Each row was made from one small tree. Brackets hold a mark, then the marks that hang from it, in the order of their numbers. Every link used is in the known rows. Write each row's tree.
Known rows
[q974 [q458 q11]]: [ 0.32 -0.06 -0.21  1.84  0.13 -0.48 -0.18 -0.27 -2.68 -0.31 -0.49 -3.75
  1.51  1.51  0.78  1.43  0.59 -0.08 -4.81  1.03 -0.71]
[q887 [q458 q11 q64 q525]]: [ 1.52 -1.13 -3.22  2.06 -2.05  0.10  0.10 -0.37 -3.58 -0.55  0.54 -2.75
  2.18  1.28 -0.98  0.35  0.04  0.58 -3.87  0.26 -1.79]
[q11 [q458 q525 q750]]: [ 0.91 -2.37 -0.93  0.35  0.02  0.08 -1.10  0.65 -0.90  0.56 -0.29 -3.74
  2.77  0.59 -1.18  0.91  0.44  1.55 -4.46  0.87 -0.27]
[q458 q64]: [-0.11 -1.47 -1.12 -0.78 -2.06 -0.06  0.16  0.40 -4.74  0.25  0.66 -1.76
  0.50  0.56  0.26  0.16  0.28 -0.25 -2.21  1.20 -0.75]
[q458 q11 q525 q750 q974]: [ 0.69 -2.45 -3.34  2.10  0.50 -0.96  0.42 -1.62 -1.65 -1.38  2.25 -1.69
  2.89  1.41 -0.32  0.93 -0.31  2.13 -6.77  0.13 -0.28]
[q974 q458 q547 q696]: [ 0.01 -0.35  1.87  2.73  0.85 -1.18 -1.66  1.08 -1.17  0.20 -2.27 -3.61
  0.33  0.20  2.53  1.14  3.73  0.01 -2.89  1.11 -1.69]
[q458 q11 q64 q750]: [ 0.21 -1.14 -2.54  0.11 -0.76 -0.65  1.11 -1.13 -5.05 -0.77  3.09 -1.69
  1.37  1.87 -0.12  0.28 -0.56  0.54 -5.55  0.35 -1.07]
[q458 q11 q525 q974]: [ 0.37 -1.99 -2.61  2.30  0.03 -0.56 -0.07 -1.38 -1.32 -1.36  0.98 -1.75
  2.35  0.58  0.03  1.04 -0.04  1.29 -5.22  0.60 -0.26]
[q458 q64 q750 [q974 q547 q696]]: [ 0.26 -1.45 -1.71  2.52  0.02 -2.08  0.18  0.15 -3.48 -1.47  1.26 -0.55
  0.24  0.92  1.65  0.29  1.76  0.98 -3.75  0.57 -2.24]
[q750 [q458 q11 q64 q525 q974]]: [ 0.99 -2.12 -4.72  2.96 -0.89 -0.89  0.81 -0.25 -3.53 -0.38 -0.45 -1.98
  2.92  1.21  0.69  1.48 -1.47  0.96 -5.58  0.73 -0.84]
[q547 [q974 q696]]: [-0.31 -1.55  0.79  1.01 -1.27 -0.51 -0.76  0.38 -2.20  0.08 -0.61 -2.87
  1.18 -0.39  1.33 -0.19  2.35  1.13 -2.58  2.22 -2.06]
[q974 [q458 q750] q547 q696]: [ 0.30 -0.73  1.10  2.60  1.43 -1.56 -1.09  0.88 -1.26 -0.04 -0.91 -3.52
  0.69  1.09  2.14  0.96  3.35  0.73 -4.46  0.75 -1.59]
[q458 q11 q64 q974]: [ 0.26 -0.81 -2.76  1.61 -1.12 -0.90  1.18 -1.06 -5.15 -1.77  1.30 -0.74
  0.89  1.29  0.54  0.72 -1.04  0.19 -4.09  0.81 -1.14]
[q974 q458 q696]: [-0.01 -0.85  1.18  1.20 -0.37 -0.84 -1.38  0.97 -1.43  0.46 -3.14 -4.04
  0.57  1.03  0.74  0.75  2.63  0.10 -2.45  1.24 -1.09]
[q11 [q458 q750 q974]]: [ 0.87 -1.16 -0.57  0.35  0.13 -0.66 -0.26  0.22 -2.39 -0.86 -0.06 -2.37
  1.50  1.61 -0.60  0.89 -0.62  1.43 -4.02  1.46 -0.75]
[q974 q458 q547]: [ 0.12 -0.41  1.06  1.82  0.66 -0.53 -1.07  0.67 -1.99  0.39 -0.89 -3.35
  0.75  0.22  2.58  1.61  2.22 -0.22 -3.19  1.42 -0.88]
[q458 q11 q525 [q974 q547]]: [ 0.30 -1.42 -1.99  3.95  1.33 -0.97 -0.34 -1.33 -0.95 -1.49  1.49 -1.55
  2.07 -0.19  1.78  1.28  1.03  0.94 -5.51  0.41 -1.06]
[q974 [q458 q525 q750] q547 q696]: [ 0.82 -2.28 -0.26  3.58  1.23 -1.38 -1.65  1.14  0.22  0.41 -1.22 -3.83
  1.92  0.58  1.76  1.44  3.60  1.40 -5.19  0.21 -1.12]
[q525 [q458 q11 q64 [q974 q547]]]: [ 1.12 -1.56 -2.03  3.72  0.97 -1.16  1.13 -2.13 -3.59 -1.45  1.03 -1.15
  0.95  1.04  2.54  0.89 -0.55  0.19 -5.65  1.10 -2.84]
[q11 q458]: [ 0.15 -0.73  1.17 -0.32 -0.45  0.32 -1.15  0.49 -2.10  0.30 -1.46 -3.48
  1.02  0.30 -0.20  0.68  0.35  0.09 -2.00  1.73 -0.96]

Write each row's tree
[ 1.36 -2.98 -3.09  1.26 -1.42 -0.46  0.08  1.74 -3.61  0.83 -0.13 -3.11
  2.55  1.53 -0.39  1.65  0.16  1.08 -5.06  0.63  0.04] => [q974 [q458 q64 q525 q750]]
[ 1.17 -3.31 -1.26 -0.24 -0.48 -0.19  0.94 -0.82 -3.73  0.66  0.63 -2.14
  1.18  1.73  0.22 -0.01 -0.63  0.63 -5.19  1.31 -1.72] => [q525 [q458 q64 q750]]
[ 1.06 -2.00 -1.71  2.99  0.02 -1.41  0.90 -1.78 -3.32 -1.49 -1.05 -1.65
  0.70  1.68  0.71 -0.01 -0.17  0.50 -5.01  1.01 -2.96] => [q525 [q458 q11 q64 [q974 q696]]]
[ 0.59 -1.75 -3.70  3.85 -0.02 -1.20  0.44 -0.72 -3.16 -1.54  1.73 -0.82
  1.69  0.14  1.54  1.45  0.39  0.47 -5.23  0.19 -1.40] => [q458 q11 q64 q525 [q974 q547]]
[ 0.80 -1.17 -0.73  2.44 -2.30 -0.99 -0.15  2.41 -4.88  0.27 -2.31 -3.46
  1.58  0.49  1.26  1.00  1.51  0.54 -2.48  2.26 -2.07] => [q547 [q974 [q458 q64] q696]]
[ 2.22 -2.51 -4.38  1.60 -1.92 -0.49  0.43  0.38 -3.84 -0.86  0.66 -1.38
  2.34  1.68 -1.30  0.29 -0.74  2.13 -4.16  0.52 -1.14] => [q887 [q458 q64 q525 q750 q974]]
[ 1.39 -2.22 -3.75  2.39 -0.73 -0.80  0.63  0.50 -3.56 -0.05  0.70 -3.25
  2.88  2.20 -0.43  1.73 -0.22  1.10 -6.86  0.10 -0.40] => [q974 [q458 q11 q64 q525 q750]]
[ 1.65 -2.46 -3.01  1.99  0.27 -1.07  1.94 -2.10 -4.39 -1.41  1.60 -1.14
  1.63  2.57  0.28  0.44 -1.95  1.14 -7.19  0.88 -1.95] => [q525 [q458 q11 q64 q750 q974]]
[ 0.10 -0.49 -1.29  2.60  2.06 -1.50  0.56 -2.00 -2.73 -2.05  3.39 -1.11
  1.26  1.31  2.05  0.87  0.62  1.15 -6.54  0.47 -1.32] => [q458 q11 q750 [q974 q547]]
[ 0.55 -0.20 -0.49  3.35 -0.28 -1.63 -0.83  1.26 -3.09 -1.32 -1.85 -1.84
  0.04  0.31  1.30  0.87  1.33  0.17 -1.67  1.37 -2.77] => [q11 [q458 q64 [q974 q547 q696]]]
[ 1.32 -2.25 -1.24  1.81  1.55 -0.91  1.17 -2.88 -1.82 -1.34  1.39 -1.86
  1.99  2.32  0.45  0.24 -1.21  1.50 -7.61  1.00 -1.72] => [q525 [q458 q11 q750 q974]]
[ 0.73 -2.21  1.16  3.25  1.61 -1.33 -0.72 -1.31 -0.26 -0.80 -1.63 -1.86
  0.20  0.09  2.50  0.12  2.17  0.64 -3.81  1.38 -2.87] => [q525 [q458 [q974 q547 q696]]]
[ 0.44 -1.31  0.94  2.40 -1.13 -0.78 -0.96  1.74 -2.59  0.31 -2.42 -4.06
  1.72  0.30  1.53  0.99  2.21  1.03 -2.82  2.32 -1.83] => [q547 [q974 q458 q696]]
[ 0.01  0.11 -1.09  3.54  1.73 -1.26  0.18 -1.42 -2.20 -1.02  0.21 -2.11
  1.46  0.60  3.29  1.43  0.30  0.35 -5.45  1.23 -1.70] => [q750 [q458 q11 [q974 q547]]]
[-0.06 -1.29 -0.14  2.30  1.36 -1.87 -0.66 -0.51 -1.63 -1.34  1.15 -1.22
  0.46  0.77  1.75  0.21  2.65  1.47 -4.22  0.61 -1.78] => [q458 q750 [q974 q547 q696]]
[ 0.44 -2.48 -0.31  2.25 -0.48 -0.65 -1.73  1.31 -0.21  0.73 -3.31 -4.12
  1.82  0.28  0.24  1.05  2.69  0.72 -3.18  0.82 -0.50] => [q974 [q458 q525] q696]
[ 1.93 -2.49 -2.57  1.55 -0.69 -0.34 -0.17 -0.33 -1.62 -0.82  0.49 -1.96
  2.48  1.63 -1.23  0.24  0.19  2.42 -4.50  0.54 -0.84] => [q887 [q458 q525 q750 q974]]
[ 1.01 -2.02 -2.08  2.22  0.57 -0.60 -0.12 -0.39 -1.17  0.12  0.52 -3.85
  3.12  1.74  0.03  1.77  0.51  1.37 -7.09  0.30  0.00] => [q974 [q458 q11 q525 q750]]
[ 0.93 -2.08 -2.07  0.76 -1.79  0.29 -0.84  1.62 -2.86  0.80 -1.43 -3.29
  1.89  0.01 -1.15  1.06 -0.29  0.21 -2.28  1.09 -0.88] => [q11 [q458 q64 q525]]
[ 0.74 -1.23 -1.41 -0.39 -1.20 -0.26  0.15  0.89 -4.55  0.21  0.27 -2.71
  1.26  1.53 -1.06  0.64 -0.65  0.42 -3.23  1.31 -1.13] => [q11 [q458 q64 q750]]
[ 1.65 -2.84 -3.57  1.46 -0.95 -0.75  0.08  1.29 -3.24 -0.51 -0.20 -2.14
  2.51  1.29 -1.44  1.23 -1.23  1.62 -4.32  0.85 -0.75] => [q11 [q458 q64 q525 q750 q974]]
[ 0.97 -2.36 -0.66  3.29  0.39 -1.47  0.05 -0.38 -2.56 -0.82 -1.34 -1.26
 -0.10  0.43  2.51  0.11  1.50  0.36 -3.47  1.31 -3.27] => [q525 [q458 q64 [q974 q547 q696]]]
[ 0.64 -2.39 -3.81  1.03 -0.96 -0.49  0.78 -0.68 -3.53 -0.35  2.71 -2.06
  2.69  1.43 -0.63  0.72 -0.22  1.19 -6.30 -0.02 -0.60] => [q458 q11 q64 q525 q750]
[ 0.45  0.21 -1.39  3.35 -0.08 -1.01  0.29  0.28 -4.50 -0.63  0.46 -2.87
  0.94  1.03  2.37  2.00  0.82 -0.71 -4.75  0.83 -1.64] => [q974 [q458 q11 q64] q547]
[ 1.23 -2.82 -2.17  3.26 -2.47 -0.83 -0.62  2.70 -3.18  0.70 -2.45 -3.81
  2.66 -0.01  0.68  1.37  1.63  1.18 -3.24  1.73 -1.63] => [q547 [q974 [q458 q64 q525] q696]]
